Each row was made from one walk, in order. Every step used is in the known rows, and no mark comes twice. Write each row's walk.
Known rows:
mevu, ropu, sugadof, nege, sede: [  8 -14   1   9   9 -15  -3  12   3  10  17 -13  28 -50 -15 -16  17  31
 -11  14  -5  -2  41 -16   8   7 -10 -16  -6  -1  -8  21  -6]
ropu, sugadof, nege, sede, lesez: [ 27 -20  -1   9  -5 -17  -9  28  18 -29  15 -17  44 -33 -37   6   2  24
 -15   8  10   1  23  -8   8  -4 -12   3  -6   3  -3   9 -23]
gibab, novin, fizivak, lelo, ropu, mevu: [-11  -1 -32  -8  -3 -44  30 -28  24  31 -40   5  44 -48 -29 -11   5  -5
   0  -6  -4  -3  23  -2   1  22  11 -10   3 -11   4  20  11]
mevu, ropu: [ -9   0  -4  -8   0  -5   9   3  -2  29 -10   2   9 -27   1 -17   7  16
  -1   6 -10  -1  17   0   5   6  -1 -10  -3   4  -6   7  -4]
novin, fizivak, lelo: [ -9 -17 -18  -6 -20   1  19 -27  22  25  29   7 -11  -9   5 -32   5 -11
 -10 -12   8  -7  11   3 -10   0   5   9  -4   0   1  13  13]
moziku, nege, sede: [  5   8  32  25  -5   2  -5  20   9  -4  24   3 -22   0 -13  -6   7   8
   0   0 -15  -5  16  -9 -16   2  -3   6  -1  -9   3   9 -27]
sugadof, ropu, lelo, fizivak, penaf, nege: [ 22   0 -21   8 -15 -34  11 -40  22  61   4  23 -14 -27 -33 -25   0   0
   5 -28 -15  16  24  -6  25   2  -1 -33  -7  -1 -10  19  10]
foniz, nege, penaf, fizivak: [ 30  13 -17 -18 -15   2   4 -19  -3  40   5 -12 -25  -7  -3 -53  -7 -12
   6 -50  -6  -1   7  -2 -13   0   3  22   5   1   8   9 -21]
penaf, fizivak, lelo: [  7  -5 -26  -9 -29   8  16 -22   7  57  43  13 -27 -19  25 -23  -6 -10
  -5 -27   0   0  24  -3  -3  -9   3  11   4  -3   4  18  26]
mevu, ropu, sugadof, nege: [  7 -21 -18  -3   1 -12   0   8   1  29  20 -20   4 -53 -19 -14   8  21
  -7  11   2  -3  30  -9  18  10  -9 -23  -6  -1 -13  13  12]
novin, gibab: [ 15  -8   8   2 -12 -17   1  20 -10  32  27   6 -17   7  -5 -15   6   0
   2   3   8  -3  -6  12   1  10   0  -8  -1  -6   2 -10 -10]
penaf, nege, sede, lesez: [ 12   8  -4 -14 -17 -13   2  21  29 -42 -18  16  37  -7 -11  -9  -6  11
  -7  -7 -10   3  19  -1 -14  -8  -4  15  -2   7   5  13 -21]
novin, fizivak: [  2 -11   0   2   6  -1   7 -14  10   0   9 -10  12   1  -2 -33   7 -11
  -9  -4  13 -13  -3   4  -1   5   6  13  -1   1  -1  11  -6]
mevu, ropu, sugadof, nege, foniz: [  1 -17   8  13  17 -18  -4  18  -6  45  17 -13  58 -52 -30  -9  17  21
  -8  24  -6  -6  40 -11  27   8  -5 -20  -4   3 -13  18  17]
moziku, nege, sugadof, ropu, lelo, fizivak: [ 28 -12  -1  21 -11 -20   9  14  25  52   3  -5 -25 -28 -58 -35 -13 -11
   3 -18 -15 -13  22 -14  31  14  -7 -32  -5 -11  -8  17 -22]
mevu, ropu, lelo, fizivak, penaf: [  4   0 -16   7 -19 -30  11 -36  -2  98   6   6 -29 -45 -30 -31  10  23
   5 -13 -12  20  21 -13  19   1  -5 -33  -6   2 -14  10  -3]
moziku, nege: [  5   3  14  10 -16   3  -2  19   5  14  28  -5 -40  -4 -16  -3  -4  -2
   4  -4  -7  -5   5  -2  -7   6  -1   2  -1  -8  -1   1 -14]
foniz, nege: [  6  -6  -2  -8   2  -8   3  -1  -6 -10  -2 -14 -11  -2 -19  -8 -17  -4
   0  -7 -11  -2  -1   0 -14  14   0  13   2   0   5  -8 -24]
foniz, nege, sede, lesez: [ 17  -8  11  -5  -5 -19   3  20  11 -46 -16  -9  41 -11 -39  -9 -15  13
  -9  -4 -15   0  10   1 -18   8  -4  29   0   9  11  -5 -58]
lelo, fizivak, penaf, nege, foniz: [  2  20  12  -1  -9 -20  -4 -46   9  61  -6  32  13 -19 -21 -10  -2  -2
   7 -12 -21  17  25 -12   1 -10   3  -5   1   3  -2  27  16]
novin, fizivak, lelo, ropu: [ -2 -12 -11 -13 -10 -12  23 -32  18  49  10   7   0 -25  -5 -24   6   0
  -5 -21  -1  -1  22  -2  -7   7   1   0  -1   0  -3  11  15]
lelo, fizivak, penaf: [  6  12   2   0 -16 -15  -2 -51   0  55   0  15 -30 -16 -20  -6  -3   6
   7 -16  -2  17   7 -10   2 -10   0  -8  -1   1  -2  13   0]
sede, nege, penaf: [ 11  27  -9  -9 -19 -17   1 -14  10  -1  -5   7 -38  -6   1 -12  21   4
  14  -6  -3   0   0   6  -1 -13   4 -11  -1   5   1   4   6]
sede, nege, penaf, fizivak, lelo: [ 18  23 -36 -17 -44  -8  17 -38  16  54  38  21 -63 -26  25 -36  16  -7
   8 -36  -3   1  26   4  -4 -22   7   1   2   2   4  23  28]
lelo, fizivak: [  6   9   4  -2  -1 -17   2 -28   9  36  -3  -3 -10 -18 -15  -1  -1  -6
   1  -7  -6   6   4  -7  10  -9  -3   1   6   1  -5  13   1]
foniz, nege, sugadof, ropu: [ 18 -19  -4 -12   8  -7   6   7  10 -23 -40   1  23  -6 -37 -30 -31  -8
  -2 -15 -17 -19  17  -1   4  27  -1  -8  -6  -1  11   6 -39]
gibab, novin, fizivak, lelo, ropu, sugadof: [ 11  -5 -46 -12 -11 -41  20 -24  19  50 -29  -7  17 -51 -11  -7  13  -5
  -5  19  11 -13  17  -4   8   5   0 -15   5 -10  -3  19  10]
mevu, ropu, sugadof, nege, sede, lesez: [ 19 -21  -5   2  -5 -25   0  31  15  -4   6 -14  56 -60 -37 -13   9  41
 -15  13   1  -2  40  -9  12   2 -13  -7  -8   7  -7  17 -25]
novin, fizivak, lelo, ropu, mevu: [-10 -13 -20 -12  -1 -19  27 -32  17  41 -18   5  36 -31 -33 -24  -2   1
  -5 -25  -7   4  24  -3  -7  26   7  -1  -3  -7  -1  12  24]
ropu, sugadof, nege, sede: [ 16 -16   5  16  12  -7 -11  10   5 -21  27 -13  13 -21 -21  -1   9  14
 -10   9   7   0  23 -15   5   0  -8  -6  -4  -4  -4  13  -3]
fizivak, lelo: [ -8  -7 -18  -7 -25   2  11 -16  10  26  20  16 -30  -9   8   2  -3   0
   0  -8  -5   7  13  -2  -8  -5   0  -3  -2  -1   2   4  16]
nege, sugadof, ropu, mevu: [  5 -14 -11   0  16  -7   9  10  13 -15 -61  10  70  -7 -45 -26 -23  -3
  -1  -9 -11 -14  19  -3  16  30   5 -20  -9  -6   9  15  -7]
mevu, ropu, lelo, fizivak: [  1  -1 -15   6  -4 -30  14  -9   7  80   6 -10  -7 -45 -23 -25  12  11
   0  -2 -13   9  19  -9  27   1  -8 -24   1   2 -17  10   0]

Which walk is each row?
[ 28 -22 -33 -13 -15 -10  11 -23   5  80  52  -8 -14 -59  -2 -11  -3   3
  -6 -33   5   5  50 -16  15   2  -9  -9   3  -9 -10  21  44] : penaf, fizivak, lelo, ropu, sugadof, nege
[  6   1 -29 -15 -10 -11  25 -28   4  75  -2  11  25 -42 -12 -15 -11   1
   1 -41 -15  11  38  -7   1  16   4   2   4 -10   2  19  36] : penaf, fizivak, lelo, ropu, mevu
[ -5  -2 -12 -15 -15 -11  15 -21   8  54   2  16 -14 -26  -2  10  -1  10
   4 -18 -12  13  24  -8  -5   2  -5 -13   0  -2  -2   0  22] : fizivak, lelo, ropu
[  4  14   3  -5  -3  -3  -2   4  17 -31  -5  20   9   4  12 -13   3   1
  -2  -5 -15   2  18  -7 -18  -3  -1   6   0   0   5  17  -7] : penaf, nege, sede
[  4   8 -32 -10 -30 -28  11 -38  12  90   4  19 -39 -46 -22 -40   3  15
   7 -24 -18  20  30 -14   9   2  -5 -31  -6   3 -15  19   8] : mevu, ropu, lelo, fizivak, penaf, nege
[ -4  10   9  -1   8  -4  -3   6   8   4  -6  21  40   0  -2  -2   1  -8
   0   3 -17  -3  18  -2   1   0   3   3   2   3   1  16  16] : penaf, nege, foniz
[-11  -2 -20 -13  -5 -18  21 -18   7  46 -24  13  23 -32 -31   8  -9  11
   4 -23 -19  16  28  -8  -6  21   1 -13  -2  -8   0   2  29] : fizivak, lelo, ropu, mevu
[ 11  -1 -18 -17 -16  -3  20 -29   4  82  21  12 -16 -34  19 -13  -3  -1
  -1 -41  -9   7  38  -8   0  -3  -1   3   6  -4  -1  16  33] : penaf, fizivak, lelo, ropu
[ -5  -2 -24 -10 -11 -37  25 -30  26  40 -16   6   4 -41  -1  -8  14  -8
  -1  -1   2  -8  22  -3   0   4   6 -10   5  -6   0  20   4] : gibab, novin, fizivak, lelo, ropu
[ 23 -16  -6  -4  13 -18  -4  -1  -3  26  12 -20   7 -41 -28  13   3  15
  -1  -5   6   4  25 -14  17  13 -11 -20  -1  -6 -12   3  17] : lelo, ropu, sugadof, nege
[  7  -3  16   5   9 -12   0   3  -3 -29  -4  -6   8   0 -20 -11  -8   5
  -4  -3 -19  -2   8  -5 -22  10  -1  19   2   0  10   1 -41] : foniz, nege, sede
[ 22 -14 -12  11   3 -24  11  -4  22  40 -25  -3  12 -24 -43 -31 -10  -9
   0 -15  -6  -7  18 -12  38   7  -7 -32  -3  -3  -7  16 -11] : nege, sugadof, ropu, lelo, fizivak
[ -1   3  -3  -6  19 -18   8  -4  -3  20 -46  -3  49 -20 -34   8  -5  10
   6 -14 -16  11  12  -5   4  26   1 -10   0  -6  -1   0  10] : lelo, ropu, mevu
[ 17 -11 -20 -18 -12  -2   8 -30  29   1 -30  33  17  -5 -16 -73 -15 -11
  -4 -32   2 -19  27  -1  -2  19   8 -16 -16  -1   8  32 -14] : novin, fizivak, penaf, nege, sugadof, ropu
[ 10 -18  21  11  -3 -14  -3  23  23 -39  34  -4  31 -24 -27   2   0  21
 -10 -13   1   7  27  -5   0  -6  -6   9  -5   8  -1   8 -27] : sugadof, nege, sede, lesez
[ 12  -2 -12  14 -18 -22   2 -39   0  73  19   3 -40 -17 -30 -14   3   6
   7 -18  -1  20   5 -12  14  -6  -3 -22  -4  -2  -9   3   1] : ropu, lelo, fizivak, penaf
[  7  19 -13 -18 -24 -16   0 -56  12  48  -3  28 -41 -17 -10 -15 -10  -2
   7 -27 -11  18  16 -11  -6  -6   0  -8  -2   0  -3  22   9] : lelo, fizivak, penaf, nege
[  4  -6  -2  13  21 -20  13   4   9  -7 -36   5  78 -12 -41  -5  -3   0
  -3  -1 -12  -3   9   6  21  24   7 -13  -6  -5   2  10   6] : sugadof, ropu, mevu
[  3 -11  27  20  11  -5  -7   5  11 -27  41  -1   2 -11  -7  -1   9  12
  -5 -12  -4   4  27 -12  -4  -4  -3  -1  -3   0  -1  12  -9] : sugadof, nege, sede
[ 11  14 -22 -33 -32  -1  -4 -49  18  35 -30  33 -44 -15 -16 -37 -27  -6
  10 -35 -10   9  23 -19 -13   0  -2 -17  -5  -1   4  28  -6] : lelo, fizivak, penaf, nege, sugadof
[  5   1 -26 -33 -17  14  -3   2  16 -18 -30  18 -18   4   4 -29 -25 -12
   3 -19  -5  -8  16 -10 -13   7  -2  -8  -3  -2   6  16  -4] : penaf, nege, sugadof
[ -4   9   8   0  -7  -4  -7 -20  -1  27  -3  33  15  -2  -7 -10  -1   4
   6  -7 -15   9  21  -6  -9   0   7  -6  -6   3   3  14  15] : fizivak, penaf, nege, foniz
[-10  -7 -30  -3 -23 -25  20 -25  29  17   6   7  -4 -26   9 -19   9 -17
  -5  10  11 -14   9   4  -2  -3  10   0   3  -4   5  20   0] : gibab, novin, fizivak, lelo
[ 24  24 -15  -8 -15  11   1 -15   4  51   8   0 -14  -5  17 -44   9  -8
   7 -42   5   0   8  -1   1 -15   4   8   3   1   3  18   0] : nege, penaf, fizivak
[ -2   1 -15   6 -10 -26   6 -35  12  10 -13   8  -2 -14  -4 -24  12  -6
   1   7  16 -10   1   2  -3   0  12  -6  -2  -2   5  16 -19] : gibab, novin, fizivak, penaf
[ 26  -9 -17   9  -2 -42  14 -10  25  16 -15   3  -9 -32 -42 -25   0 -10
   3   0 -12 -12  22  -2  44   4  -3 -38  -2   0  -7  20   4] : sede, nege, sugadof, ropu, lelo, fizivak
[  8  -3 -30 -16 -10  -5   6 -18  18  -5 -63  39  41 -12 -42 -42 -32   0
   6 -33 -17  -1  29  -7  -1  32   7 -30 -17  -6  12  23  -1] : fizivak, penaf, nege, sugadof, ropu, mevu
[ 25  12 -27 -33 -27  -8  19 -40   6  93   6   4 -43 -34  -4 -42  -9  -2
  10 -69 -19  10  33  -8 -17   3  -3  10   5  -1   6   9   0] : foniz, nege, penaf, fizivak, lelo, ropu
[ 15  15 -32 -14 -41   9  13 -31  13  80  29  17 -41 -16  21 -45   5  -7
   5 -50   1   7  20  -4  -9 -19   2   6   0   0   5  21  18] : nege, penaf, fizivak, lelo
[ 19  -9  -4  26  10 -36  14 -12  19  49   3  -6  17 -27 -38 -11  10  -6
  -2  -5  -9   4  11  -3  42   2  -4 -24   0   0 -13  12   3] : sugadof, ropu, lelo, fizivak
[ 21  17 -26 -23 -29  -1  17 -37  10 102   9  16 -30 -33  14 -35   8   3
   9 -62  -7  13  33 -10  -6 -13  -2  -3   3  -1   1  18  22] : nege, penaf, fizivak, lelo, ropu
[ -3   4  39  28   1  -3  -5  26  -2  34  24   0  16  -6 -24   2   7  -2
   4   9 -16  -8  14  -4   2   3   2   5   0  -6   0   7  -7] : moziku, nege, foniz
[ 37  13 -49 -26 -30  -3  12 -33   4 113  -4   4 -18 -41   4 -32   9   4
   5 -41   2   7  30 -12   3 -10  -7  -9   3  -7  -2  20  30] : nege, penaf, fizivak, lelo, ropu, sugadof
[ 14 -19  -7  26  11 -21  12  18   9  15   6  -6  29  -9 -23 -11   9   1
  -3  -1  -4  -4   8   4  33   9  -2 -25  -6  -2  -7  -3   2] : sugadof, ropu, lelo
